Each row was made from one small tree. Brackets hold a mark, then the marks that hang from it, in alphabetical order. Every link used is in the known rows. Write each row's tree.
In the rows, 128 means zero.
Known rows
(bulo pata (zozo (zapor (suve (dozi giri) perepa)))): [138 182  92 161 124 122 127 101 132 141 134 129 116 143 186 138  98 122
 119 129 113 130 108 129 133 110  92 133 140 134 109 133 116 185]
(nore (pomu (giri liri) (luvu (dozi suve)))): [142 117 132  95 121 153 131 158 123 108 146 186 140  96 127 181  81 126
 151 145 136 128 128 116 133 159 137 134 140 113 137 114 136 140]
(pata (bulo (zozo (zapor (suve (dozi giri) pakon))))): [126 122 119 150 122 117 125 138 129 140 129 149 114 167 117  90 136 139
 121 143 141 133 122 128  95  94  83 120 100 101 111 124 131 132]
(bulo (zozo (zapor pata (suve dozi)))): [136 151 101 129 115 109 128 108 128 136 136 138 109 153 155 104 116 130
 121 132 137 127 132 128 117 117  98 127 122  98 111 136 126 169]
(nore (pomu (giri liri) (luvu (dozi (suve zapor))))): [139 114 136  93 126 145 129 163 122 109 148 180 142 107 135 191  75 123
 146 146 128 132 128 118 136 151 139 137 140 117 135 118 132 133]
(bulo pata): [148 175 114 147 136 135 138 104 119 117 115 138 117 101 161 121 141 132
 134  95 143 137 113 133 128 161 129 133 143 101 133 119 114 155]
(suve (dozi (giri liri pomu) luvu) (zapor pata)): [121  95 139  82 141 102 120 134 129 151 116  92 136 171 144 207 161 122
 111 148 107 126 128 133 113  84 126 135 122 195 124 142 115  58]
(luvu (dozi (suve zapor)) pomu): [136 106 144 117 117  95 125 141 134 145 167 199 137 106  80  79 194 128
 128 129 120 139 131 141 157 147 111 116 151  88 161 118 130 102]
(dozi luvu): [144 143 135 147 150 139 130 105 143 126 103 129 124 108 101  81 181 132
 132 119 161 125 131 132 143 172 123 120 140 129 144 119 130 121]
(dozi (giri liri pomu) (suve (zapor pata))): [132  91 147  87 107 105 131 126 122 105  58 132 141 153 140 147 113 137
 136 117 106 135 114 126 177 122 132 130 112 186 114 143 123  60]
(zozo (bulo pata) (zapor (suve dozi (perepa lerokol)))): [105 242 105 128 131 144 126  97 130 187 158 139  91 164 215 115  43 141
 111 111 111 109 137 128  90 120 130 126 154  84 109 138 133 142]
(zozo (bulo pata) (zapor (suve pakon (perepa lerokol)))): [104 252 113 147 125 141 131  93 129 187 151 134  98 159 217  79  43 146
 115 109 119 115 132 129 102 122 142 123 147  75 108 144 133 155]
(pomu (giri liri) luvu): [126  68 141 124 110 166 134 151 134  76 140 109 148  93 140 144  93 129
 143 143 154 114 133 112 111 140 173 126 133 127 135 117 142 174]
(bulo pata (zozo (zapor (suve pakon)))): [145 189  96 155 120 112 133 103 129 131 132 129 117 125 187 105 103 122
 124 115 124 131 111 129 135 116 105 130 138 106 113 136 111 203]
(bulo pata (zozo (zapor (suve perepa)))): [140 186  94 160 122 122 129  96 131 132 133 131 115 132 190 120  92 123
 121 115 121 133 112 126 139 120 102 133 139 109 110 134 118 204]
(fime (pakon (suve dozi (perepa lerokol)))): [118 133 123 107 113 113 130 117  98 152 140  81 117 123 115 102 144 117
 127 141 180 132 157 140 104 101 144 145 138 114 114 134 124 101]
(luvu (pomu giri nore)): [133  63 149 149 109 164 130 138 134  87 183 165 133  77 125  89 167 126
 133 133 138 131 126 134 129 167 147 123 130  90 123 123 137 159]
(pomu (giri liri) (luvu (dozi (suve perepa))) nore): [105  40 143 133 103 183 112 185 150  66 170 128 152  92 103 161  99 118
 138 157 136 104 132 105 120 116 195 125 145 149 133 117 149 190]
(suve dozi): [136 151 122 124 154 123 126 137 115 138 151 126 108 144 106 163 167 128
 124 133 134 129 137 136  92 141 107 128 129 108 142 117 122 107]
(dozi giri (suve zapor)): [135 134 144 153 141 115 128 133 130 107  64 155 128 165 109  99 126 134
 133 138 120 143 108 139 171 160 103 125 131 178 117 128 121  57]
(pomu giri (luvu (dozi suve)) nore): [110  54 132 154 110 180 120 176 149  61 164 157 145  81 102 118 114 124
 140 156 152 112 131 113 126 146 180 120 160 146 126 111 148 176]
(zozo (bulo (pata (zapor (suve (dozi giri) pakon perepa))))): [113 193 114 138 140 126 139 118 128 181 141 143 109 159 164 107 113 140
 120 103 121 121 123 131  83 130 121 135 127 112 119 126 128 128]
(nore (pomu (giri liri))): [155 129 135 104 121 154 134 137 112 109 144 170 125 107 144 192  86 132
 146 128 130 137 123 122 128 171 124 141 119  93 123 122 130 135]
(liri (giri (dozi luvu suve))): [163 141 119 173 163 108 133 113 134 115  93 126 143 110 109 112 125 135
 127 107 128 134 124 125 160 189 128 118 125 135 157 122 129  93]
(dozi giri (luvu (pomu nore)) (suve pakon perepa)): [118 116 161 194 161 150 118 130 156 149  98 139 147 140  62  50 183 119
 129 184 130 136 103 137 179 139 114 109 132 219 123 134 132  77]
(dozi giri (luvu pomu) (suve (perepa lerokol))): [135 124 160 175 149 150 124  94 152 148  76 147 140 130  79  32 156 132
 129 162 130 134 106 133 193 164  91 115 151 196 135 132 129  65]
(giri (dozi (suve pakon perepa)) liri (pomu luvu nore)): [112  64 152  59 117 124 114 152 134  82 119  77 164 128 113 220  93 108
 135  97  92 115 151 111 152  75 179 131  99 144 156 131 120 144]
(suve (dozi (giri liri)) pakon (perepa lerokol) (zapor pata)): [ 99 157 157 134 152 115 114 134 106 204 156  37 129 227 139 209 114 127
  95 195  94 144 118 134  77  40 123 146 114 153 125 159 102  79]
(pata (zapor (suve dozi pakon))): [116 143 116 129 141 102 135 143 109 164 130  99 104 139  77  69 151 130
 120 121 133 134 137 140  72 108  96 127 103  94 122 128 133 131]
(dozi (giri liri) (luvu (pomu nore)) (suve pakon zapor)): [128  90 178 134 146 118 117 159 153 121  87 117 159 136  85  83 177 107
 129 165 106 126 108 135 181 110 136 116 124 214 131 143 116  72]
(bulo pata (zozo zapor)): [157 181  98 149 118 119 135  99 137 121 135 152 119 127 193 125 118 126
 127  99 129 132 107 126 143 136 112 135 140 105 127 131 108 192]
(luvu (dozi giri) pomu): [142 105 135 149  92 120 133 122 139 151 168 209 139  89  99  81 218 144
 135 123 145 134 123 144 147 164 116 118 151  91 159 111 137 107]
(pakon (suve (dozi luvu) (perepa lerokol) zapor)): [ 99 183 147  96 155 127 129 128 120 168 159  73 110 156 113 176 137 110
 109 171 107 132 155 134 112 111 121 143 131 122 128 142 122  76]

Which tree is each row?
[115  43 145 131 107 195 123 176 144  41 156 109 146  82 143 152  96 117
 142 143 151 105 134 109 107 133 205 130 130 134 119 120 142 202]
(pomu (giri liri) luvu nore)
[113 166 150 158 173 110 120 142 119 146 114 108 124 189  86 121 119 123
 120 160 111 152 121 135 147 121 117 124 116 140 126 136 120  94]
(dozi (suve pakon perepa zapor))
[ 83 123 115 144 148 121 117 127  98 200 132  81 104 172 100  92 120 134
 110 192 136 139 135 131  42  46  98 120  97 109  81 133 145 129]
(zapor (pata bulo) (suve dozi pakon perepa))
[135  89 137 154  90 139 125 140 145 125 179 211 137  80  99  87 221 135
 134 122 144 128 125 142 145 157 136 121 149  95 150 114 137 128]
(luvu (dozi giri) (pomu nore))
[163 144 116 171 154 106 134 115 124 111 103 132 137 115 120 123 113 139
 129  99 125 139 125 126 151 190 129 121 119 113 154 121 128  97]
(liri (giri (dozi suve)))
[112 130 130 128 139 123 121 140 116 137 117  70 122 120 105 123 142 120
 124 160 117 117 139 136 107  96 117 118 123 154 107 133 135 129]
(zapor (suve (dozi (giri liri (pomu nore)) luvu) pakon))
[146  67 150  36 112  92 121 111 138  98  81  95 158 113  97 195 126 120
 135  72  91 113 147 115 179 107 134 126 110 150 168 129 116  99]
(giri (dozi luvu suve) liri pomu)
[111 150 154 140 157 112 121 127 112 159 103 104 120 191  99  86 102 133
 115 163 118 151 118 129 128  99 112 128 115 122 118 144 115  89]
(dozi (suve pakon (perepa lerokol) (zapor (pata bulo))))
[127 231 110 129 121 140 136 101 143 159 149 186 103 149 220 105  86 148
 125  76 134 113 128 128 113 160 152 125 146  80 128 132 128 135]
(zozo (bulo pata) zapor)
[110 151 122 149 136 118 131 128 110 180 129  87 104 155  82  73 131 135
 114 134 126 136 130 138  77 102  90 132 108 106 119 134 133 125]
(pata (zapor (suve (dozi giri) pakon (perepa lerokol))))
[115 233 103 128 119 135 133  99 134 159 136 166  96 139 220  79  58 145
 123  88 127 109 135 130 106 146 142 120 149  78 106 133 138 150]
(zozo (bulo pata) (zapor suve))
[133 117 141 106 139 153 126 153 122 114 140 147 147 124 128 205  57 119
 145 151 122 136 128 117 129 135 135 138 121 128 134 119 126 134]
(nore (pomu (giri (dozi (suve pakon perepa)) liri) luvu))
[149 145  94 141 121 101 142 109 124 127 116 131 117 114 150  87 132 120
 125  92 124 136 111 128 122 123  87 142 123 104 118 127 113 202]
(bulo (pata (zapor suve)) zozo)
[141 125 119 137  90 117 133 113 130 136 134 183 132 108 109 134 180 155
 136 103 146 130 127 134 150 160 120 124 148 115 151 114 138 104]
(luvu (dozi (giri pomu)))
[134  76 133  94 119 124 122 107 144  84 115 119 144  99 114 173 156 124
 129  70 115 120 150 126 160 137 143 131 124 135 150 124 118 121]
(giri (dozi luvu) (pomu nore))
[146 128 114 164 137 131 142 141 122  97 133 138 142  80 147 120 126 141
 135 109 142 133 127 120 158 186 171 117 128 122 140 130 145 131]
(liri (giri (pomu (luvu (dozi (suve pakon))) nore)))
[115 113 137 136 154 153 110 130 136 156 144  90 129 166 103 219 161 123
 115 160 110 122 127 125 119 104 121 130 121 195 133 129 135  95]
(suve (dozi (giri liri (pomu nore)) luvu) perepa)
[145 103 143 102 105 120 134 122 126  96  60 143 138 129 118 131 123 140
 146 108 119 127 116 124 184 148 123 123 116 173 128 130 130  77]
(dozi (giri liri pomu) suve)
[129 100 135 137 120 146 134 133 136  75  68 163 136 119 120  97 125 134
 148 119 137 129 117 127 184 168 134 120 133 186 115 125 136  89]
(dozi (giri (pomu luvu nore)) suve)
[113  96 122  95 107  93 131 136 100 147 122 100 124 136 124  99 159 117
 127 144 179 136 149 144  93  79 145 143 125 139  95 134 123  70]
(fime (pakon (suve (dozi giri) (zapor (pata bulo)))))
[102 141 110 149 126 136 126  91 107 160 104 104 103 137 132  75 104 140
 123 151 149 137 137 131  97 115 118 126 119  98  83 132 149 155]
(zapor pata (suve perepa))
[150 112 127 149 156 104 131 124 131  99 111 109 152 108 129 150 121 130
 122  99 106 136 129 124 173 166 151 122 118 151 146 137 125  94]
(liri (giri (dozi luvu (suve pakon zapor)) (pomu nore)))
[131 110 121 100 105 129 142 119 125 106 135 154 135  85 139 132 148 142
 142  94 153 127 147 126 149 162 150 123 142 101 149 118 140 139]
(giri (pomu (luvu dozi)))
[125  49 146 107 115 145 125 152 141  72 123 101 161 107 116 163  74 120
 141 138 129 113 136 110 124 121 161 125 130 148 148 114 131 149]
(pomu (giri (dozi suve) liri) luvu)
[147 138  95 145 129 103 138 114 132 139 113 123 122 121 140  98 146 118
 122 109 119 130 105 129 119 114  77 140 128 144 118 127 112 179]
(bulo (pata (zapor (suve (dozi giri luvu)))) zozo)
[139  56 148  49 101 122 117 121 145  76 114  88 155  98 119 220 143 116
 131  61  99 106 154 116 155 101 166 136 107 132 162 129 117 138]
(giri (dozi luvu) liri (pomu nore))
[158 143  99 140 122 104 144 111 130 125 127 142 121 120 150 105 150 123
 126  83 129 138 105 127 125 132  95 145 121 105 134 126 106 191]
(bulo (pata zapor) zozo)
[109 155 145 167 189 129 114 139 127 206 189  81 129 171  70 155 193 115
 107 197 121 138 129 139  92  91 107 118 122 151 147 132 125 104]
(suve (dozi (luvu pomu)) pakon perepa)
[107 139 133  76 117 137 139 153 120 119 146 109 119 108 124 182 155 113
 136 146 127 117 155 130 112 123 151 136 117 131 122 128 136  93]
(pakon (suve (dozi (giri liri (pomu luvu nore)))))
[139 148  92 141 134 104 135 115 123 145 135 115 114 135 140 118 129 117
 117 111 113 136 111 128 108 106  78 143 120 117 118 128 114 194]
(bulo (pata (zapor (suve dozi perepa))) zozo)
[129 106 129 102 127 139 126 149 124 112 135 115 128 135 132 198 155 126
 131 130 123 118 133 129 109 120 136 131 123 153 136 122 128 104]
(suve (dozi (giri liri (pomu luvu nore))))
[119  74 139  66  96 146 122 153 132  80 142 121 145  93 133 188 127 122
 142  96 125 110 148 110 150 113 189 129 121 119 147 127 141 168]
(giri liri (pomu (luvu (dozi (suve perepa))) nore))
[103 106 106 114 129 119 124 123 102 159 106 117  98 139 116  75 125 137
 120 158 146 128 140 131  53  80  96 120 108  96  84 124 144 124]
(zapor (pata bulo) (suve dozi))
